What can hang from each mark
Q: S Z
Z: G
S: K Q
T: D K
D: T U
V: U
K: S T
G: Z
U: V

Each row was made from one small tree. The marks that hang from a mark follow it in brackets, in alphabetical order. Every link used is in the known rows. Write each row's tree.
Known rows
K[S[Q] T[D[U[V]]]]: [ 73 -34  42  -8 -36  89  53  15 -72  15   2   1  25  46 -46  36   1]
Q[S[K[T]] Z]: [-17  24   3  19 105  84   4  35  66 -15  49  17  60 -18 -46  52 -23]
G[Z]: [ -6  25  11 -12  62  22   4 -12  73 -33   3 -26  29 -15 -29  37 -24]
T[D]: [-29  -6 -11  -6 -42 106  -7 -24 -54 -18  -5  14   9  21 -25  21  -1]
K[S[Q[Z]] T[D[U]]]: [ 52 -27  41 -12 -23  99  47  10 -30   0  15 -23  33  49 -46  40   4]
D[T[K[S[Q[Z]]]] U]: [  7 -19   3 -28  30  34  61  -8 -33 -27   5   3  78   9 -32  50 -16]
Q[S[K[T[D]]]]: [-26  -1  16   6  24  73  17  27 -42  12  30  46  40  -3 -36  37 -28]
T[D K[S[Q]]]: [  9 -46 -15 -25 -53  67  44 -32 -75  -7 -15  12 -14  41 -51  41  -7]
T[D[U[V]] K]: [-29 -22 -34 -19  -8  67  13 -22 -36 -30 -18  41  39  21 -26  21 -12]
V[U]: [-53  18  20  -8  29  28  32 -26  -8 -36  21 -16  34 -14   8  36  27]
K[S[Q] T]: [ 81 -29  63 -15 -16  45  63  19 -54  24  12 -24  14  21 -44  51   2]
S[K]: [-56   0   0 -22  18  39  15   8 -41   4   8  22  61   4 -38  47  -2]
Q[S[K[T[D]]] Z]: [-23  18  -6  19  85 108  -2  32  54 -15  44  24  58  -5 -49  47 -23]
K[S T[D]]: [ 18 -40  44 -21 -25 116  32  23 -75  25   2  31   6  54 -46  39 -12]
Q[S[K[T[D[U]]]] Z[G]]: [-77  26  22  14  71 110   9  38  59 -37  59  13  78  -8 -44  42 -34]
D[T[K[S]] U[V]]: [ 25 -20  -7 -16  57  47  54  11 -56 -12 -15  58  71   3 -39  47 -24]
D[T[K] U[V]]: [ 22 -11 -16 -15  56  38  38  11 -36 -19 -15  47  94 -14 -25  40 -22]
Q[S Z[G]]: [-44  46  22  35  85  92   9  10  84 -60  58 -15  17 -42 -35  41 -30]

Which tree is each row?
[ 22 -35   0 -29  20  51  47   7 -71   6 -12  33  39   5 -44  59 -24] | D[T[K[S]]]
[-21 -16   1 -34  22  24  43  -5 -45 -25   0  19  92  -3 -13  39 -21] | D[T[K] U]
[  6 -25  12 -32   9  20  68 -10 -66 -18   0  10  72   9 -28  47 -17] | D[T[K[S[Q]]] U]
[-35  34 -11  26 105  80   4  14  64 -29  47  17  42 -23 -49  51 -20] | Q[S[K] Z]
[-21 -40  -7 -29 -50  54  53 -39 -70 -25  -6   9   8  48 -38  32  -6] | T[D[U] K[S[Q]]]
[ 10 -39 -23 -21 -31  79  37 -30 -42 -17 -11   3  -8  40 -54  45  -5] | T[D K[S[Q[Z]]]]
[ 24   7  -3   0  51  63  28  12 -45 -20  -8  39  88 -15 -23  34 -14] | D[T U[V]]
[ 72 -31  35  -8 -25 108  40  14 -33  12   9 -20  18  45 -54  47   4] | K[S[Q[Z]] T[D]]
[-16  24 -10  26 103 107  -1  35  60 -21  41  36  70  -8 -50  43 -23] | Q[S[K[T[D[U[V]]]]] Z]
[ -5  15   6  -7   8  36  32   2  20 -24  26 -59  83 -12 -50  58  13] | S[K Q[Z[G]]]
[ 37  26  19  11   4  37  28 -19  46 -47  26 -89  38 -31 -30  44  15] | S[Q[Z[G]]]
[ 53 -29  47 -10 -32 113  43  20 -30   5  15 -25  23  43 -55  46  -1] | K[S[Q[Z[G]]] T[D]]
[ 46 -18   7 -15 -37  42  31  20 -55  20   1 -13 101  17 -43  41  12] | S[K[T[D[U[V]]]] Q]
[-28 -46 -16 -29 -31  84  32 -24 -73  -8 -16  40 -16  46 -48  39 -16] | T[D K[S]]
[ 20 -33  39 -15  -6 113  36  26 -68  15   1  42  23  52 -44  33 -13] | K[S T[D[U[V]]]]
[ 27   2  35   4  11  60  57 -15 -12 -25  21 -42 -15   6 -54  55   5] | K[S[Q[Z[G]]]]
[ 44 -15  25 -23 -27   9  39  21 -43  24  11 -36  94   1 -39  52  13] | S[K[T] Q]
[ 47   0  24   5  17  55  53 -20 -13 -18  15 -37 -19   9 -54  55  11] | K[S[Q[Z]]]
[ 29 -27   6 -23  16  55  52   8 -38  -9  -2   0  50  -1 -50  64 -21] | D[T[K[S[Q[Z[G]]]]]]
[ 47 -35   1 -26   5  40  55   1 -72   7 -12  13  39   3 -45  61 -17] | D[T[K[S[Q]]]]
[ -1 -36  49 -24 -23 106  39  18 -73  12   8  29  24  57 -38  32 -12] | K[S T[D[U]]]
[-10 -38  -9 -22 -40  84  41 -25 -41 -23  -5  -2  -4  39 -55  44 -10] | T[D K[S[Q[Z[G]]]]]
[-56 -39 -10 -34 -27  72  41 -30 -67 -25  -7  38   7  51 -37  30 -16] | T[D[U] K[S]]
